Every row comes from one small tree of marks. Brackets hold a mark, then the marks that hang from it, in alphabetical order. Every link used is in the known rows. Which tree was each row made from?
In the rows, 128 means zero.
Known rows
(kanufol (latis (tunu pada))): [173 155 138 108 134 129 138 127  36  99 128 120  64 138  98 156 177 146
 101 109 153 145  71 141 135 129 108 143 153  60 108 127 154  79 135 105
  66 159 135 163 132 139  80 119 136 164]
(latis kanufol tunu): [152 108  87 135 114 174 108 111  76 120 175 123  84 131 118 189  79 107
 117  39  93  97  93 107  89 120 131 119 158 140 135 163 104 125  82  69
 143 176 160 159 126 143 142 130 132 172]
(tunu (regogi lenimib)): [ 94 130 129 145 140 140 138 105 114 121 123 115 183 140 155 105 112  78
 138 104  71 113 143 173 120 118 114  89 104 113  94 136 131 119 139  89
 160 137 128 120 129 126 186 151 134 130]
(vavi (kanufol (latis tunu))): [200 129 143 133 126 147 130 101  69  82 113 105 104 180 106 138 113 131
 140 126 138 119  93 123  47 127 168 162 169  72  80  86 134  65 142  86
  82 205 140 150 139 155 134 137 111 153]
(ludif regogi): [175 127  72 125 164 147 135  99 106 117 157 118 164 127 104 134  89 104
 155  89 129  95 118 120  88 113 147 126 123 146  95 145 104  47 163 100
 122 146 109 144 130 177 199 144 110 156]
(tunu pada (regogi (lenimib zukadob))): [141 154 153 136 131 125 139 129 118 117  99 136 132 123 149  87 169 121
 145 144 115 161 135 160 147 127 131 121 132 127 122 127 139 127 153 113
 125  94 143 123 141  78 123 106 111 121]
(kanufol (latis (tunu pada (regogi lenimib)))): [125 160 196 113 117 117 152 118  63 132 116 129  95 186 128 116 190 121
 103 129 123 160  98 158 149 125 128 114 127  66 134  88 145  74 128 107
 113 161 127 145 142  97  72 146 161 135]
(latis kanufol): [143 111  70 143 149 169 116 111  82  99 166 100 142 121 141 194  67 113
 112  45  78  94 129 124  97 113 122  95 150 155 117 165 104 124 104  85
 151 175 145 152  98 146 167 128 121 172]
(lenimib (latis kanufol) zukadob): [196  82  56 147 150 138  93 143 165 147 146 134 133  62 158 173  74 187
 129 114 134 114 124 105 112 123 152 151 150 168 132 149  96 193 136 209
 122  94 120 120 113 137 129  60  72 122]
(regogi lenimib tunu): [ 20 153 123 160 129 113 140 109 137  72 105  92 154 184 164 128 115  76
 138  92 124  78 145 126  96 119 106 118 121 125 113 110 132 114 116  89
 173 165 125 134 115 156 186 178 145 154]
(regogi (lenimib latis zukadob) (tunu pada)): [ 60 174 140 158 105  71 134 160 203  92  76 125 120 131 161 112 165 161
 120 188 178 128 151 109 146 115 109 158 139 126 136 105 139 162 133 190
 117  81 114 120 114 121  94 113 109 113]
(vavi (kanufol (latis (tunu regogi)))): [208 114 162 109 146 144 137 101  73 135 115 136 121 158 101 113 104 155
 135 128 124 142 101 135  54 140 181 152 152  67  91  89 139  69 129  93
 103 181 104 144 133 130 125 145 111 119]
(pada tunu): [123 108  77 115 178 125 153 135 122  96 161 118 167 100  94 189 119  79
 141  79 136  76 130 101 101 136 135 122 141 128  91 175 129 113 100 103
 102 148 168 129 120 168 183 138 126 191]
(pada (tunu (regogi (lenimib latis)))): [ 69 113 144 105 158  87 158 152 177 159 128 143 201 134 133 144 120  94
 130 171 133 115 161 114 155 140 127  93 113 137 106 144 128 161 104 161
 129  97 133 100 115 134 162 157 149 126]
(vavi kanufol): [173 128 105 151 138 163 136 106  90  50 116 119 156 136 131 127  80  99
 154 100 109 103 135 125  45 123 166 118 140 122  73 125 145  98 153  82
 125 176 131 135 146 171 176 160  93 159]
(vavi (kanufol (latis (tunu pada)))): [198 165 158 122 118 159 156 122  30  58 119 122  77 176  92 121 137 160
 118 138 156 143  75 140  86 133 161 147 174  79 103  94 147  55 157 103
  53 194 127 161 164 143  78 137 115 158]
(regogi (lenimib latis zukadob)): [157 111 104 172 108 113 119 153 209 119  93 104 144 122 170 124 130 129
 155 154 123 110 153 129 127 113 130 164 124 125 110 116 124 191 131 194
 120  84 128 101 125 140 159  85  91 112]
(zukadob (lenimib (latis kanufol))): [173  83  71 115 127 153 111 161 111 154 143 107 126  61  91 174  62 143
  93  65  98 111 146  95 163 136 103  96 117 206 126 152 129 179  97 170
 153 151 132 123 102 143 144 110 106 122]
(lenimib (latis kanufol (tunu regogi)) zukadob): [201  65 116 121 127 130  73 129 167 225 156 153 106  74 126 139  75 197
 121 118  97 144 103 102 121 134 165 159 131 145 143 129 113 201 111 141
 131  75 111 125 112  89 116  66  82  87]
(zukadob (lenimib latis)): [173 103  76 120 133 149 125 169 138 157 102 114 141  60  79 144  78 121
 117  84 126 125 130 104 155 144  97 115  98 180  99 140 157 153 102 147
 122 137 130 105 123 156 172 123 104 116]
(raken tunu): [148  82  80  95 190 146 133  86  84 106 155 104 135  72  78 159 132  95
 148 111 170 100 117 141  77 127  80 107 115 127 103 153 161 108 149  90
 134 170 149 132 123 167 167 136 127 137]
(tunu pada (regogi lenimib)): [ 81 184 171 130 122 145 160 129  79 105 118 132 145 151 143 106 151  89
 113 129  98 158 142 177 153 116 125  78 111 113 118 137 134 101 142  77
 144 138 128 139 142  97 130 157 161 138]
(lenimib latis zukadob): [205  98  67 153 139 122 101 153 190 132 101 122 143  56 150 138  82 150
 146 145 120 117 120 111 119 126 141 168 125 133 109 143 129 176 139 187
  89  84 118 109 119 138 171  73  59 111]
(latis kanufol (tunu pada (regogi lenimib))): [103 159 173 133  86 149 123 113  57 129 157 137  88 172 126 116 145 124
 106  88  92 142 123 156 156 127 132  80 148 140 171 145 127 122 126  45
 170 162 155 163 145  82  78 157 179 158]

Write each row's tree
[  9 196 140 149 115 106 154 129 102  42  99 111 119 179 157 121 172 104
 116 128 157 116 143 139 121 114  97 108 133 129 136 111 136  89 127  86
 153 149 119 143 140 136 120 171 154 154]
(regogi lenimib (tunu pada))
[ 67  91 129 110 139 108 147 135 164 161 180 125 190 136 134 170 107 124
 112 138 135  92 180 107 151 138 150  86 123 163 141 145  99 173  91 165
 173 111 122 117 103 124 132 143 149 136]
(pada (tunu (regogi (lenimib (latis kanufol)))))
[149 135 136 133 105 126 120 116 165 153 129 112 126 188 122 104 132 102
 151 144 138 116 128 113 126 122 135 169 121 120 147 111 102  86 145 141
 119 127 122 124 151 168 151 143 151 124]
(ludif (regogi (lenimib (latis tunu))))
[171  74 110  88 121 165  94 150 119 222 145 153  91  63  65 136  62 172
  89  68  98 148 105  91 169 162 128 111 103 186 164 132 135 180  63 137
 147 137 125 126 107  88 112 118 131  97]
(zukadob (lenimib (latis kanufol (tunu regogi))))
[199 154 199 102 125 146 137 118  41  98 120 158  94 156  90 101 150 160
 112 153 144 180  87 146 104 144 172 122 153  63 104 103 150  42 141  90
  79 161 123 150 142 109  70 148 119 139]
(vavi (kanufol (latis (tunu pada regogi))))
[168 123 123 167  87 131 103 161 212 144  93 122 109 158 145  97 130 130
 155 145 104 122 135 120 125 125 128 207 127 105 134 108 123 187 123 147
 100 110 148 108 136 147 145  94 107 102]
(regogi (lenimib (latis tunu) zukadob))
[ 37 189 138 132 120 100 161 120 155 106 116 127 162 171 141 115 154 131
 130 189 202 118 147 117 150 117 127 140 126 141 147 110 116  73 165 179
 130 102  85 121 122 157 112 169 152 132]
(ludif (regogi (lenimib latis) (tunu pada)))
[101  98 139  99 180 131 142  74 105 138 143 116 167 121 129  98 164  87
 162 143 145 122 151 179  84 132  89  97  97 125 113 123 148 120 155  90
 170 162 149 126 134 139 167 168 154 112]
(raken (tunu (regogi lenimib)))
[152 104 113 107 125 160  99 104  82 166 174 138 100 107 112 151  70 133
 101  51  79 126 100 123 112 132 143  99 138 124 139 147 101 114  97  65
 174 157 147 159 109 104 131 120 133 141]
(latis kanufol (tunu regogi))
[142 137 145  99 108 124 133 157 122 177 119 174  98  68  89 112 128 146
 104 148 123 173  90 117 181 147 118 117 106 105 162 151 137 117 152 105
  87  91 109 129 148  75  85 116 140 100]
(lenimib (latis (tunu pada regogi)))
[118 102 121 122 144 102 142 122 157 135 119 140 162 145 112 131 151  98
 165 140 133 115 155 121 102 137 156 124 131 136 113 110 136 155 111 121
 123 111 160 115 119 123 178 123 116 151]
(pada (tunu (regogi (lenimib zukadob))))
[202  92  93 146 110 129  90 168 199 159 112 136  83  86  96 133 111 141
 150 128 120 130  96 107 122 135 127 200 130 111 128 130 130 174  97 150
  69  85 132 124 124 140 127  80  78 111]
(lenimib (latis tunu) zukadob)
[150 101 123 111 111 133 117 148 154 189 125 170 124  76 127 117  94 133
 120 122 102 153 116 125 155 151 111 141 101 107 138 142 131 138 130 119
 116 105 122 117 129 129 135 125 135  89]
(lenimib (latis (tunu regogi)))
[146 132 149  95 103 141 122 136  93 180 167 172  91  68 116 140 114 182
  84 123 126 164  99 126 183 140 125  93 130 148 173 161 112 138 112 131
 133  99 125 143 130  71  50 114 146 122]
(lenimib (latis kanufol (tunu pada regogi)))
[141 113 164 100 174 121 136  98  95 118 130 150 132 102 103  79 208 126
 161 185 190 172 134 171 103 124 107 124 112 123 125 118 161 137 156 126
 116 111 160 130 151  90 117 112 128 127]
(raken (tunu pada (regogi (lenimib zukadob))))
[120 170 155 142  78 132 149 160 138 115 114 125  94 155 140 117 165 115
 116 144 131 142 139 124 180 123  92 135 126 104 169 140 127 114 131 124
  91 113 135 124 168 139  78 137 165 128]
(regogi (lenimib (latis (tunu pada))))
[ 13 167 129 150 105 109 130 129 143  82 140 107 118 153 166 151 133 166
  92 155 163 103 158 112 163 114 106 103 150 155 162 136 108 144 124 165
 181 113  92 133 117 115  72 157 166 147]
(regogi (lenimib (latis kanufol)) (tunu pada))
[ 81 127 173  82 153 105 160 113 113 142 120 125 159  82 129  90 180 136
 129 207 182 161 149 168 166 137  85  95  85 146 146 132 153 141 161 184
 135  99 113 106 153 125  88 141 174  91]
(raken (tunu pada (regogi (lenimib latis))))
[ 89 143 115 149 136  75 114 112 242 134 113 114 163 142 145  86 123 157
 168 182 184 114 148  92 100 114 148 215 132 141 136  75 110 135 160 226
 139  83  87 110 100 154 165 116  94  90]
(ludif (regogi (lenimib latis zukadob) tunu))
[107 135 128 155  80 122 121 142 174 128 106  97 121 164 161 133 123 103
 139 119  90 112 143 124 141 120 107 159 116 105 153 124 114 157 108 116
 128 140 124 114 142 157 142 146 141 105]
(regogi (lenimib (latis tunu)))
[152  88 128 136 114 145  86 115 139 155 144 138  98 165 138 119 118 137
 143  95  83 139 134 147  99 119 156 158 149 135 157 115 101 157 108  85
 163 136 159 145 110  97 124 102 118 121]
(latis kanufol (tunu (regogi (lenimib zukadob))))
[176 161 165  86 148 127 150 128  38 152 122 165  79 120  84 136 168 143
  86 121 142 167  60 145 144 137 135 125 138  69 126 125 150  63 115  94
  85 143 120 149 124  80  79 119 137 140]
(kanufol (latis (tunu pada regogi)))
[143 156 147 142 111 112 133 155 180 154  83 165 135  93 152  80 161 155
 136 185 124 172 153 145 180 121 120 134 118 131 135 131 148 164 175 161
 113  48 112  96 144  83 100  93 109  86]
(tunu pada (regogi (lenimib latis zukadob)))
[163 163 149 149  78 119 107 176 170 129 103 146  90 130 142  92 173 138
 144 163 144 156 112 123 168 124 106 179 140 105 158 117 145 170 142 161
  68  85 148 120 154 118  67  90 115 121]
(regogi (lenimib (latis (tunu pada)) zukadob))
[ 83 170 167 134 116 118 146 142 133 134 104 136 153 104 159 104 153 127
 109 170 116 154 160 156 193 130 116  92  92 136 127 146 134 141 150 149
 130  80 109 108 141  99  95 134 159  97]
(tunu pada (regogi (lenimib latis)))
[116 164 154 159  65 139 108 151 106 113 151 113  80 167 151 134 147 135
  95 127 118 126 133 126 175 112 103 114 141 136 185 146 109 134 119 127
 124 128 135 153 139 111  57 131 169 141]
(regogi (lenimib (latis kanufol (tunu pada))))
[ 86  69 135  91 170 119 123  77 128 170 163 101 173 102 155 144 120 147
 127 174 150 123 161 151 124 129 114  93 105 183 135 140 114 171 138 164
 194 120 127 110 112 135 115 134 151  91]
(raken (tunu (regogi (lenimib (latis kanufol)))))
[ 50 149 118 144 145  89 141 106 191 125 117 116 179 175 141 114 119 134
 144 162 164 103 168 101 117 125 119 168 117 152 123  97 112 100 148 191
 161 117  87 110 107 191 164 158 145 107]
(ludif (regogi (lenimib latis) tunu))
[205  88 126 107 131 120 102 147 191 199 111 184 107  80 112 109 106 163
 144 147 108 156 100 111 131 148 153 184 102 114 144 117 138 163 116 148
  95  68 127 114 132  98 127  87  84  65]
(lenimib (latis (tunu regogi)) zukadob)
[ 99 116 108 166 111 132 118 125 147 110 147  96 158 130 181 170  87 120
 120 119 102  72 168 136 139 104 120 101 132 170 127 156  92 183 136 165
 170 120 122 129 114 152 131 125 147 131]
(regogi (lenimib (latis kanufol)))
[ 78 127 171  91 162 129 155  90  64 118 126 108 151 118 104  91 198 100
 144 164 170 161 131 180 123 127  88  76  97 138 135 143 159 117 170  90
 149 140 155 132 155 102 116 156 171 129]
(raken (tunu pada (regogi lenimib)))
[ 47 167 109 142 145 108 133  83 158  85 127  96 171 218 143 128 126  75
 144 107 143  92 147 117  66 120 137 143 128 139 119  91 101  66 142 101
 171 164 104 133 101 179 195 184 143 152]
(ludif (regogi lenimib tunu))
